Known rows, with every step that occurs:
F-M-S-W-V-C: [-0.19  1.21 -3.38  0.24  0.60  0.07  0.15  1.54  1.48 -0.69  0.80 -0.18
  0.79  0.44 -0.40 -0.20 -1.27 -4.80 -0.66  0.55  2.77  1.59 -0.09  7.42
 -0.18  0.06  0.83  0.46 -0.92 -1.14 -0.19 -0.03]
F-M-S-W: [-0.12  0.36 -1.08  0.52  0.19  0.63  0.50 -0.36  1.46 -1.30  0.89 -0.11
  0.22  0.74 -0.01 -0.28 -0.32 -0.88  0.47  0.49  1.30  2.32 -0.06  2.60
 -0.40  0.01  0.07  0.46 -1.30 -0.77 -0.93  0.34]
L-W-V-C-S-M: [-0.23  0.94 -1.73  1.59  0.18 -0.08 -0.92  1.38 -1.17 -0.20  0.26  0.69
  0.38  1.22  0.93 -0.86 -0.56 -5.83  2.52 -0.57  0.50 -1.07 -0.24  4.07
 -0.77 -0.10  0.68 -0.40  0.39 -1.73  0.24 -1.35]
M-F: [ 0.03 -0.20  0.18 -2.38 -1.98  0.26 -1.06  0.04  0.54  0.11  0.15 -0.33
  0.29 -0.16  0.04 -0.24 -0.04  0.05 -0.51 -0.09  0.00  0.37 -0.07 -0.46
 -0.07  0.02  0.36  0.40  0.99  0.16  0.31  0.55]
F-L-W-V-C-S: [ 0.90  1.15 -1.83  4.40  1.27  0.17 -0.30  1.39 -3.47  0.70  0.83 -0.30
 -0.04  0.85 -1.45 -0.37 -0.15 -4.79  1.57  0.16  0.19 -0.56 -0.11  5.39
 -0.43  0.39  0.23  0.39 -0.59 -1.29 -0.23 -1.70]
F-M-S-C: [-0.32  0.27 -1.45 -0.38  0.34  0.55  0.16  1.88  1.86  0.48  1.44 -0.32
  0.22  0.88  0.27 -0.32  0.15 -0.56 -2.26  0.84 -0.61  2.35  0.25  0.24
  0.67 -0.28  0.02  0.32 -0.86  0.13  0.00  0.57]
W-L-F-M-S-C-V: [ 0.16  0.93 -3.66 -1.88 -1.33 -0.22 -1.86  2.53 -2.06 -2.16  1.96 -0.73
 -0.29 -0.03 -0.46  0.07  0.90  0.18 -1.02  1.59  0.68  0.94 -0.05 -0.52
  0.59  0.07  1.10  0.22 -1.05 -0.49  0.67  1.21]
C-S-W-V: [ 0.16  1.05 -3.11  0.65 -0.07 -0.49 -0.60 -0.38 -0.78 -1.13  0.71 -0.06
  0.51  2.35 -0.55 -0.74  0.39 -2.43  0.84 -0.25  2.10 -0.44 -0.05  3.51
 -0.38  0.07  0.80  0.47  0.08 -1.41 -0.51 -1.27]
S-W-L: [ 0.84  0.00 -1.89 -1.57  0.65 -0.05 -0.57 -0.22 -2.12 -1.58  1.87 -0.57
 -0.15  1.03 -1.23  0.02 -0.15  0.16  1.79 -0.03  3.09 -0.65 -0.50  0.80
 -0.31  0.07  0.06  0.01  0.61 -0.88 -1.44 -0.73]
V-W-L-F-M: [ 0.34 -0.36 -1.69 -2.02  0.02 -0.69 -1.03  1.26 -2.82 -0.68  0.92 -0.22
 -0.47 -1.85 -0.21  0.26  0.22 -1.32  1.90  1.37  0.39 -0.19 -0.48  1.62
 -0.54  0.21  0.24  0.42 -1.31 -0.29 -0.95  0.99]
M-F-L-W-V-C: [ 0.83  1.06 -0.26  2.12 -0.48  0.37 -1.05  1.99 -2.43 -0.10  0.40 -0.43
  0.46 -0.27 -1.30 -0.16 -0.89 -3.90  0.91  0.33  1.00 -0.41 -0.17  5.28
  0.16  0.00  1.02  0.63  0.40 -0.67 -0.09 -0.37]
S-C: [-0.27  0.41 -0.78 -0.42  0.72  0.08 -0.45  1.76 -0.05  0.33  1.12 -0.30
  0.08  1.37  0.03 -0.01  0.12  0.22 -1.54  0.33 -0.10 -0.27  0.16 -1.28
  0.45 -0.53  0.06 -0.29  0.47  0.08 -0.27 -0.54]
M-F-L: [ 0.78  0.27  0.30  0.44 -1.59  0.34 -0.41  0.07 -0.88  0.07  0.73 -0.21
 -0.29  0.01 -0.91 -0.27  0.31  0.59 -0.05 -0.09 -0.39  0.21 -0.01  0.72
  0.17  0.10  0.17  0.50  0.04 -0.03 -0.14  0.96]
V-W-L-F-M-S-C: [ 0.17 -0.07 -3.98 -2.34 -0.67 -0.55 -1.44  2.66 -2.31 -0.12  2.29 -0.55
  0.00  0.14 -0.37  0.05  0.41 -1.72  0.14  1.94 -0.20  2.10 -0.30  0.70
  0.33 -0.02  0.43  0.34 -0.87 -0.52 -1.01  0.47]
C-V-W-L-F: [ 0.36  0.62 -3.69 -1.79 -1.30 -1.07 -2.14  0.75 -3.97 -1.85  0.81 -0.43
 -0.59 -0.97 -0.85  0.39  0.71 -0.53  1.92  0.83 -0.21 -1.59 -0.52  1.62
 -0.73  0.30  1.17 -0.13 -0.16 -0.80  0.33 -0.15]
W-V-C-S-M-F: [-0.31  1.10 -3.42 -1.65 -2.42 -0.08 -1.80  1.81  0.48  0.27  0.84  0.61
  0.81  1.08  1.28 -1.09 -0.37 -5.71  0.49 -0.94  0.87 -0.51 -0.20  3.95
 -0.51  0.04  1.07  0.17  1.42 -1.42  0.80  0.07]
M-S-C-V-W-L-F: [ 0.14  0.85 -5.94 -2.03 -1.83 -0.65 -2.40  2.39 -3.49 -0.93  2.39 -1.03
  0.07  1.08 -0.98  0.24  1.09 -1.12  0.09  1.44 -0.86  0.52 -0.30  0.49
  0.25  0.01  1.35 -0.26  0.28 -0.72  0.06 -0.79]
V-W-L-F-M-S: [ 0.33 -0.13 -3.26 -1.75 -1.38 -0.63 -0.93  0.32 -2.54 -0.48  1.31 -0.31
 -0.53 -1.23 -0.63  0.12  0.35 -2.00  1.48  1.69 -0.07  2.39 -0.42  1.76
 -0.03  0.46  0.22  0.56 -1.39 -0.41 -0.86  1.12]
M-F-L-W-V: [ 0.81  1.06  1.11  2.52 -1.20  0.22 -0.88  0.41 -2.26 -1.29  0.03 -0.41
 -0.36  0.07 -1.34 -0.28 -0.08 -1.78  1.64  0.18  0.59 -0.08  0.01  3.74
  0.40 -0.05  0.89  0.76  0.07 -0.62  0.04  0.28]
M-F-L-W: [ 0.88  0.02  1.99  1.63 -0.76  0.76 -0.86  0.12 -1.99 -0.43  0.17 -0.53
 -0.49  0.07 -0.93 -0.27  0.12  0.04  1.94  0.19 -0.59  0.00 -0.11  1.05
 -0.13  0.05  0.18  0.63  0.02 -0.42 -0.88  0.06]
C-V-W-L-F-M: [ 0.47  0.86 -2.68 -1.79 -0.29 -0.71 -1.50  1.12 -3.11 -2.13  1.20 -0.27
 -0.72 -2.13 -0.32  0.25  0.75 -1.19  1.68  1.28 -0.30 -1.50 -0.49  2.81
 -0.77  0.39  1.07  0.26 -1.34 -0.41  0.38  0.97]
W-V-C: [-0.07  1.05 -2.19  0.11  0.59 -0.44 -0.38  2.08 -0.33  0.52  0.07  0.28
  0.50 -0.23 -0.33  0.16 -1.02 -4.31 -1.21  0.20  1.19 -0.55 -0.04  4.35
  0.26  0.03  0.79  0.12  0.24 -0.67  0.68 -0.34]

Rows:
[ 0.20 -0.10 -2.69 -1.91 -0.89 -0.17 -1.31  2.50 -1.97 -0.27  2.09 -0.85
 -0.03  0.31 -0.36  0.06  0.47 -0.15 -0.78  1.88  1.15  2.40 -0.16 -1.69
  0.71  0.00  0.24  0.08 -1.14 -0.42 -0.56  1.11] | W-L-F-M-S-C
[ 0.50  1.24 -0.15  2.22 -1.18  0.34 -1.09  2.11 -1.61 -1.26  0.53  0.12
  0.04 -0.02 -0.16 -0.91 -1.16 -4.62  2.58 -0.24  1.23 -0.39 -0.32  5.64
 -0.30 -0.37  1.18 -0.24  0.77 -1.54 -0.20  0.19] | S-M-F-L-W-V-C
[-0.01  0.72 -0.21  1.69  1.25  0.06 -0.54  1.91 -1.50  0.25 -0.52 -0.03
  0.26 -0.44 -0.41  0.22 -1.20 -4.59  0.55  0.19  1.40 -0.50 -0.20  4.54
  0.04 -0.08  0.93 -0.09  0.14 -0.93  0.41 -1.26] | L-W-V-C
[-0.44  0.77 -2.31  0.79 -1.96 -0.22 -0.61  0.40 -0.44 -2.71  0.06  0.01
 -0.42 -0.10 -0.23 -0.39 -0.06 -1.84  0.76  1.60  2.77  2.20  0.00  4.20
 -0.16 -0.04  1.23  0.32 -1.65 -1.46 -0.51  1.15] | L-F-M-S-W-V
[ 0.29  0.77 -4.15 -1.90 -1.64 -0.59 -1.48  0.83 -2.37 -1.94  0.94 -0.32
 -0.39 -1.47 -0.71  0.23  0.85 -1.75  1.58  1.47 -0.85  0.97 -0.45  2.74
 -0.35  0.62  1.06  0.70 -1.48 -0.55  0.34  0.89] | C-V-W-L-F-M-S
[-0.50  0.95 -3.62 -0.50 -1.08 -0.32 -1.26  2.07 -0.46 -1.33  0.53 -0.23
  0.07 -0.36  0.31 -0.19  0.97 -1.62 -0.88  1.95 -2.17  0.63 -0.03  2.39
 -0.17 -0.20  1.32  0.10 -1.31 -0.35  0.60  0.34] | L-F-M-S-C-V-W
[ 0.06 -0.44 -3.53 -1.30 -2.49 -0.40 -1.58  0.12 -3.27 -1.87  1.74 -1.07
 -0.45  1.31 -1.25 -0.06  0.13  0.25  1.81  0.96  3.14  2.14 -0.49 -0.52
 -0.26  0.26  0.47 -0.11 -0.25 -1.46 -1.37 -0.15] | M-S-W-L-F
[ 0.54 -0.23 -4.85 -1.68 -0.52 -0.59 -2.26  1.64 -4.23 -0.37  1.93 -1.04
 -0.42  1.70 -1.03 -0.29  0.04 -1.81  1.24  0.64  3.10 -0.43 -0.62  0.76
 -0.97  0.50  0.35 -0.01  0.05 -1.62 -1.72 -1.52] | V-C-S-W-L-F
[ 0.84  0.52 -1.17  0.72 -2.43  0.36 -0.92  0.15 -0.35 -0.68  1.31  0.13
 -0.11  1.45  0.13 -1.37  0.80 -0.48  2.13 -0.70 -1.16  0.12 -0.31  0.41
 -0.66  0.02 -0.15  0.38  0.09 -0.83 -0.58  0.59] | C-S-M-F-L
[-0.02 -0.04 -2.90 -0.20  0.63 -0.13 -0.73  0.99 -0.54  2.02  0.81 -0.14
  0.69  1.07 -0.08 -0.39 -0.01 -3.05 -0.68 -0.11 -0.25 -0.04 -0.12  1.31
 -0.64  0.50 -0.11  0.29  0.13 -0.47  0.00 -1.34] | V-C-S
[ 0.26  0.98 -4.38 -1.87 -0.52 -1.04 -2.49  2.74 -4.29 -1.45  1.94 -0.75
  0.15  0.16 -0.74  0.17  0.94 -0.60  0.29  1.16 -0.22 -1.79 -0.40  0.45
 -0.08 -0.14  1.41 -0.30  0.29 -0.77 -0.11 -0.82] | S-C-V-W-L-F
[ 0.55  0.15 -2.41 -1.58  0.09  0.29  0.03  0.12 -0.05 -1.79  2.24 -0.27
  0.09  0.66 -0.88 -0.11 -0.13 -0.36  1.18  0.38  2.65  2.11 -0.39  2.01
 -0.07  0.33 -0.08  0.45 -0.66 -0.87 -1.14  0.50] | F-M-S-W-L
[-0.06  0.09 -0.59 -0.15 -0.38  0.42  0.61 -0.41  1.65 -0.10  0.29  0.09
  0.20 -0.44  0.17 -0.12 -0.02 -0.58 -0.45  0.59 -0.73  2.34  0.08  1.28
  0.20  0.19 -0.11  0.45 -1.23 -0.14  0.25  1.20] | F-M-S
[ 0.86  0.09  1.93  4.12  1.13  0.44  0.27  0.10 -2.81 -0.69  0.15 -0.32
 -0.52  0.18 -1.17 -0.06  0.03  0.40  2.48  0.29 -0.54 -0.22 -0.11  1.35
 -0.30  0.03 -0.31  0.04 -0.74 -0.44 -1.10 -0.51] | F-L-W
[-0.11  0.15 -3.20  0.04  0.98  0.13 -0.70  0.71 -0.57  0.77  1.27 -0.19
  0.69  2.05 -0.34 -0.55 -0.21 -2.64  0.43 -0.28  1.46 -0.35 -0.31  2.88
 -1.05  0.31  0.04  0.00  0.39 -1.44 -1.28 -2.16] | V-C-S-W
[ 0.45 -0.43 -3.54 -1.20 -1.54 -0.48 -1.98 -0.11 -4.19 -1.51  1.64 -0.80
 -0.73  1.87 -1.07 -0.39  0.79  0.56  2.29  0.58  2.76 -0.28 -0.57 -0.98
 -0.85  0.50  0.39  0.10 -0.32 -1.41 -1.76 -0.82] | C-S-W-L-F
[ 0.82  0.09 -4.72 -1.87  1.09 -0.25 -1.34  1.21 -2.51  0.20  2.95 -0.80
  0.46  2.22 -1.24 -0.30 -0.25 -2.33  0.83 -0.30  2.68 -0.56 -0.58  1.93
 -1.01  0.60 -0.21  0.29  0.58 -1.50 -1.46 -1.98] | V-C-S-W-L
[-0.06  0.81  1.03  2.06  0.11 -0.08 -0.16 -0.06 -1.81 -0.96 -0.78  0.12
 -0.10 -0.40 -0.22  0.05 -0.36 -2.57  1.50  0.30  1.04 -0.55  0.03  2.89
  0.24 -0.25  0.79  0.20 -0.03 -0.69  0.28 -0.54] | L-W-V
[-0.36  0.87 -3.73  0.59 -1.18 -0.06 -0.97  2.00 -0.50 -1.38  0.21 -0.32
  0.59 -0.15 -0.34 -0.24 -0.99 -4.41 -0.12  1.45  3.16  1.86 -0.13  6.49
 -0.48  0.04  1.25  0.35 -1.24 -1.46  0.01  0.50] | L-F-M-S-W-V-C
[ 0.73 -0.26 -2.44 -1.44 -0.21 -0.43 -1.45  0.56 -3.34 -1.88  1.87 -0.64
 -0.87  0.59 -0.45 -0.56  0.74  0.20  2.11  0.83  2.91 -0.06 -0.49  0.19
 -0.98  0.49  0.13  0.57 -1.43 -1.39 -1.51  0.32] | C-S-W-L-F-M
[ 0.14  1.06 -2.83  0.03  0.81 -0.18 -0.34  1.48 -0.19 -0.75  0.39 -0.16
  0.85  0.70 -0.61 -0.12 -1.23 -3.85  0.01  0.08  3.33 -0.98 -0.13  6.07
 -0.38 -0.17  1.04 -0.12  0.52 -1.32 -0.32 -1.28] | S-W-V-C
[-0.48 -0.29 -0.88  0.37 -2.11  0.05 -0.52  0.17 -0.17 -0.62 -0.49 -0.18
 -0.73 -0.85  0.35 -0.03  0.15 -0.40  0.00  1.43 -0.08  2.79  0.00  0.04
 -0.03  0.20  0.25  0.33 -1.80 -0.23  0.14  1.65] | L-F-M-S
[ 0.54  1.21 -4.14 -2.42  1.25 -0.76 -1.47  2.35 -2.32 -0.84  2.86 -0.34
  0.52  0.93 -0.97  0.18  0.64 -0.52  0.00  0.05 -0.80 -2.21 -0.28  1.73
  0.10 -0.16  0.85  0.01  0.99 -0.55 -0.26 -1.30] | S-C-V-W-L
[ 0.40 -0.13 -3.79 -2.02  0.49 -0.24 -1.71  1.87 -3.46 -0.71  1.94 -0.81
 -0.37  0.60 -0.67 -0.42 -0.15 -2.11  1.32  0.86  3.20 -0.22 -0.63  2.06
 -1.24  0.61  0.09  0.33 -1.05 -1.56 -1.85 -0.22] | V-C-S-W-L-F-M
[ 0.24 -0.39 -1.32 -1.78 -1.46 -0.51 -1.57  0.80 -3.69 -0.88  0.99 -0.51
 -0.57 -0.58 -0.84  0.23  0.20  0.81  1.23  0.87  1.73  0.05 -0.32 -1.98
  0.00  0.36  0.22 -0.21 -0.46 -0.34 -0.77  0.58] | W-L-F
[ 0.41 -0.45 -2.81 -1.99 -1.03 -0.90 -1.65  0.64 -4.15 -0.62  0.91 -0.54
 -0.35 -0.67 -0.71  0.27  0.24 -1.26  2.07  1.10  0.22 -0.36 -0.48  0.33
 -0.25  0.21  0.52  0.04 -0.11 -0.71 -1.22 -0.21] | V-W-L-F
[ 0.58  0.14 -0.70  1.58 -1.02  0.64 -1.43  1.12 -1.69 -0.01  0.79 -0.02
 -0.12  1.36 -0.04 -1.12 -0.08 -3.28  3.16 -0.54 -0.78 -0.16 -0.45  2.50
 -1.16  0.10  0.03 -0.26  0.47 -1.45 -0.89 -0.58] | V-C-S-M-F-L-W
[ 0.62  1.49 -3.47  0.60 -1.87  0.19 -1.42  1.98 -0.70 -0.05  1.45  0.55
  0.69  1.31 -0.09 -1.38 -0.12 -4.55  1.04 -0.71  0.41 -0.31 -0.21  4.64
 -0.66  0.12  0.67  0.31  0.56 -1.52  0.31  0.11] | W-V-C-S-M-F-L
[ 0.75  1.28 -1.81  4.53  0.36  0.14 -0.50  1.78 -2.62 -0.04  0.93  0.54
  0.02  1.11 -0.20 -1.05 -0.35 -5.42  3.21 -0.30  0.31 -0.78 -0.33  5.53
 -0.91  0.03  0.33 -0.26 -0.26 -1.87 -0.41 -1.20] | F-L-W-V-C-S-M
[ 0.19  1.07 -3.43 -2.28  0.37 -0.62 -1.87  3.25 -3.13 -1.91  1.83 -0.39
 -0.24 -0.87 -0.36  0.09  0.81 -0.76  0.37  1.51 -0.03 -1.89 -0.37  1.80
 -0.06 -0.10  1.28  0.09 -0.54 -0.52  0.02  0.30] | S-C-V-W-L-F-M
[ 1.00  0.92 -1.66  2.21 -0.52  0.18 -1.54  1.30 -2.67  0.56  0.85 -0.44
  0.26  0.87 -1.40 -0.63 -0.08 -4.97  0.91  0.01 -0.03 -0.12 -0.19  4.99
 -0.26  0.44  0.62  0.97  0.18 -1.13 -0.07 -1.09] | M-F-L-W-V-C-S
[-0.37  0.29 -2.32 -0.18 -0.70  0.13 -0.33  1.22  0.97  0.95  0.93 -0.68
  0.37  1.96 -0.24 -0.05  0.17 -0.47 -2.00  0.61 -0.59  2.12  0.20 -0.96
  0.92 -0.32  0.02 -0.27  0.16 -0.12 -0.27 -0.52] | M-S-C
[-0.32  1.45 -2.22 -0.41  0.31  0.36 -0.29  1.72  1.42 -1.13  1.33  0.03
  0.52  0.68  0.25 -0.19  0.81 -0.39 -2.19  0.77 -1.21  0.83  0.35  1.39
  0.47 -0.24  0.77  0.24 -0.76 -0.08  1.17  0.73] | F-M-S-C-V
[-0.32  1.39 -1.51 -0.41  0.69  0.12 -0.90  1.82 -0.14 -0.64  1.19 -0.30
  0.15  1.13  0.06 -0.08  0.69  0.67 -1.75  0.19 -0.70 -1.59  0.17  0.11
  0.26 -0.42  0.91 -0.34  0.49 -0.08  1.03 -0.63] | S-C-V
